Every row comes from one small tree of marks. Brackets hold a mark, then the marks that hang from it, in alphabetical order. Every link used is in the known rows. Which tree was each row made from?
Known rows:
(X (J C)): [ 0.13  1.53 -0.03 -4.36 -0.96  4.17 -1.22 -2.12  0.68  1.41 -3.54 -0.47
  1.38 -1.45  2.12 -0.66 -1.80 -0.49]
(X (J C) (Y Z)): [-0.69  0.46 -0.61  0.03 -1.21  5.94 -1.61  2.43  0.44  0.62 -3.10  0.72
 -1.50  0.15  1.83 -0.61 -1.97 -1.07]
(X (T (C Y))): [-0.50  4.02 -1.59 -0.90 -2.75 -2.42 -1.50 -0.89  2.93 -1.54 -4.04 -0.29
  3.38 -1.74  2.07 -0.42  0.84 -2.47]
(J C (X (Y Z))): [-0.33  0.56 -2.19  0.94 -0.22  4.73 -1.84  0.60  1.30  1.54 -2.33  0.51
 -2.28 -0.34 -0.81 -1.10  1.13  2.52]
(T (C (Y Z)) R): [ 1.48  2.86  0.08 -1.41  2.24 -4.04 -2.32  1.07  3.00 -0.92 -2.89 -2.24
  0.64 -1.77  2.23 -0.06 -0.11 -1.82]
(Z Y): [ 1.16  2.12 -2.66 -0.30  0.94 -1.26  0.02 -2.89 -0.36  0.57 -1.85 -0.79
 -1.78  0.91  1.90 -0.10 -0.17 -0.73]
(J (X T)): [-1.32  1.19 -2.07 -3.82 -3.01  0.27 -0.66 -1.64  1.09  1.53 -3.64  1.04
  1.26 -1.48 -1.09 -1.26  1.75  1.42]
(R (T (C Y))): [ 4.69  4.12 -1.39 -1.21  3.11 -3.94 -0.94 -2.54  2.77 -1.78 -3.29 -1.32
  3.47 -1.28  2.39 -0.23 -0.36 -1.44]
(J C (X T Y)): [-2.00  1.21 -2.24  1.21 -5.33  5.71 -1.60 -0.79  1.03  1.27 -3.67  1.94
 -1.36 -0.86 -0.93 -1.85  2.49  2.50]
(X (J (C Y))): [ 0.16  2.21 -0.67 -0.84 -0.63  3.92 -0.60 -2.34  2.79  0.72 -3.73  0.21
  2.47 -1.79  2.19  0.61 -1.67 -0.88]
(X J (T R) Y): [-1.85  0.61  0.74 -0.57 -4.52  2.32 -1.42  1.31 -0.36 -0.55 -4.19  1.03
 -2.76 -0.47  1.40 -2.80 -0.93 -2.06]
(J (C T) (X Y)): [ 3.03  2.58 -1.78  0.38  1.96  3.67 -0.43 -3.06  1.59  0.65 -4.21  1.41
 -2.60 -0.60 -0.90 -2.28  1.85  2.36]
(X J (T C) (Y Z)): [-1.77  2.01 -0.05 -0.67 -3.67 -0.11 -2.73  5.19  0.40 -1.00 -3.79  0.83
 -0.28  0.40  1.51 -1.79 -2.16 -3.00]
(C (T R) Y): [ 4.16  2.97 -0.51 -1.44  4.16 -1.91  0.56 -3.31  2.98 -1.18 -4.66 -0.64
 -0.42 -1.85  2.02 -0.41  0.62 -1.81]
(X T): [-1.32  1.49 -2.14 -4.00 -3.18  1.24 -0.78 -1.31  0.47  0.32 -3.56  0.29
  1.67 -0.95  1.87 -0.55  1.18 -2.02]
(T C R): [ 1.49  2.83  0.83 -5.06  1.30 -3.92 -2.42 -2.09  0.83 -0.71 -2.73 -2.57
 -0.34 -1.34  2.16 -2.15  0.34 -0.92]
(J (C (T R) (Y Z))): [ 3.90  2.61 -0.31 -1.44  3.20  2.94 -0.77 -0.19  3.80  0.23 -4.25 -1.04
 -0.93 -2.10  2.27  0.43  0.72 -1.80]
(R (T (C (Y Z)))): [ 4.31  3.13 -1.44 -1.27  3.79 -3.58 -1.38  0.78  2.89 -1.29 -2.82 -1.37
  3.18 -1.12  2.60  0.67 -0.92 -2.01]
(C (T R) (Y Z)): [ 4.19  2.20 -0.65 -1.87  4.82 -1.45  0.12  0.02  3.35 -0.76 -3.95 -0.75
 -0.72 -1.73  1.96  0.28  0.21 -2.66]
(R (T C)): [ 4.45  3.40 -0.89 -4.55  2.77 -3.58 -1.52 -2.21  0.77 -0.82 -2.81 -1.65
  2.33 -0.67  2.36 -1.33 -0.54 -1.06]
(T C): [ 1.04  3.27 -1.02 -4.41  1.33 -3.78 -1.99 -2.57  0.92 -0.79 -2.73 -1.89
  1.94 -0.89  2.09 -1.46  0.07 -0.97]

Which tree is each row?
[ 2.51  1.65 -0.41 -0.67  1.81  5.44 -0.71  1.99  1.14 -0.03 -4.18  1.10
 -2.16  0.25  1.58 -1.04 -2.11 -2.05]  (X (J (C T)) (Y Z))
[ 0.91  3.37 -1.65 -1.26  2.10 -3.67 -1.72  0.39  3.20 -1.07 -2.87 -1.57
  2.69 -1.28  2.11  0.75 -0.25 -2.10]  (T (C (Y Z)))
[-0.29  2.72  1.08 -4.19 -2.68 -3.14 -2.53 -0.41  1.25  0.69 -3.70 -0.67
 -0.37 -2.03 -0.78 -2.84  1.42  1.61]  (J (X (T C R)))
[ 3.40  2.95 -2.04 -0.95  3.34  3.35 -0.11 -0.65  4.05  0.02 -4.16 -0.13
  1.26 -1.42  2.23  1.28  0.30 -1.99]  (J (C T (Y Z)))
[ 3.23  3.67 -0.44 -1.25  2.24  3.12  0.36 -2.64  3.46 -0.16 -5.28  0.77
  1.87 -1.75  1.95  0.30 -1.69 -1.67]  (X (J (C T Y)))
[-2.10  0.73  1.15 -0.17 -6.14  6.75 -2.02  1.39 -0.06  0.41 -4.20  0.85
 -2.98 -0.84  1.71 -2.26 -0.51 -1.21]  (X (J C) (T R) Y)
[ 3.40  2.23 -0.10  0.18  2.23  3.02 -0.81 -2.47  1.54  0.60 -4.27  0.58
 -4.82 -1.08 -0.64 -2.96  1.80  2.76]  (J (C (T R)) (X Y))
[ 3.71  3.01  1.49 -1.76  2.12  2.77 -0.21 -2.11  3.07  0.04 -5.17 -0.09
 -0.46 -2.37  2.29 -0.87 -1.67 -1.62]  (X (J (C (T R) Y)))
[-0.16  1.29 -2.09  0.93 -0.60  4.20 -1.28 -2.71  0.96  1.33 -2.89  0.76
 -1.64 -0.58 -0.69 -1.76  1.55  3.19]  (J C (X Y))
[-1.00  3.90 -0.15 -1.50 -3.11 -2.08 -1.40  0.44  2.66 -1.12 -4.58  0.54
  3.70 -1.60  1.84 -0.59 -1.84 -2.46]  (X J (T (C Y)))
[-1.94  0.35 -2.72  0.60 -2.92  2.06 -1.07  2.74  0.70  0.97 -3.16  2.05
 -1.55 -0.14 -1.58 -1.33  1.49  0.61]  (J (X T (Y Z)))
[-1.90  0.98 -2.72  0.79 -3.49  1.39 -0.73 -0.71  0.67  0.34 -3.70  2.07
 -1.40 -0.35 -1.62 -2.09  1.84  1.39]  (J (X T Y))
[ 3.07  2.77 -0.39 -1.49  2.71  3.67 -0.10  0.74  3.51  0.18 -4.73  0.72
  1.30 -1.47  2.03  0.93 -2.18 -2.44]  (X (J (C T (Y Z))))
[ 2.67  2.51 -0.28 -0.45  1.21  4.60 -0.36 -1.33  0.89 -0.39 -4.67  1.25
 -1.84  0.07  1.76 -1.97 -1.45 -1.22]  (X (J (C T)) Y)
[-2.00  0.32 -2.92  0.33 -3.39  2.87 -1.24  2.96  0.38 -0.27 -3.10  1.20
 -1.19  0.35  1.38 -0.74  1.07 -2.70]  (X T (Y Z))
[ 0.56  1.53 -2.21  0.19  0.89  3.22 -1.08 -0.67  3.93  1.93 -3.05  0.13
  1.66 -2.18 -0.65  1.02  0.91  2.05]  (J (C (Y Z)) X)
[ 0.12  1.42 -0.72 -0.81 -0.17  4.37 -1.00  1.07  2.97  0.86 -3.45 -0.01
  2.21 -1.73  2.12  1.48 -2.24 -1.53]  (X (J (C (Y Z))))
[-1.58  0.69 -0.76  0.42 -3.51  1.23 -1.41 -0.12  0.32  0.59 -3.62  1.17
 -3.54 -0.73 -1.31 -3.07  2.16  1.74]  (J (X (T R) Y))
[-0.19  0.22 -2.63  0.35  1.36  0.44 -1.10  0.81  0.81  0.77 -2.33  0.82
 -1.96  0.05 -1.26 -1.16  0.66  1.62]  (J (X (Y Z)))
[-0.78  3.07 -0.86 -4.03 -2.52 -2.97 -2.05 -0.90  1.52  0.62 -3.84  0.11
  1.65 -1.53 -0.84 -2.25  1.28  1.45]  (J (X (T C)))
[-0.70  3.80 -1.64 -0.44 -2.18 -3.51 -1.51 -1.20  3.52 -0.22 -4.49  0.62
  2.87 -2.10 -1.01 -0.95  1.24  1.14]  (J (X (T (C Y))))
[-0.97  1.11  0.14 -3.46 -4.69  4.41 -2.09 -1.30  1.07  2.54 -3.78 -0.24
 -1.13 -2.42 -0.58 -1.85  2.23  2.47]  (J C (X (T R)))
[ 1.71  3.78  0.12 -1.38  1.64 -4.43 -1.96 -2.36  2.83 -1.52 -3.08 -2.25
  0.84 -1.95  2.25 -0.98  0.45 -1.22]  (T (C Y) R)
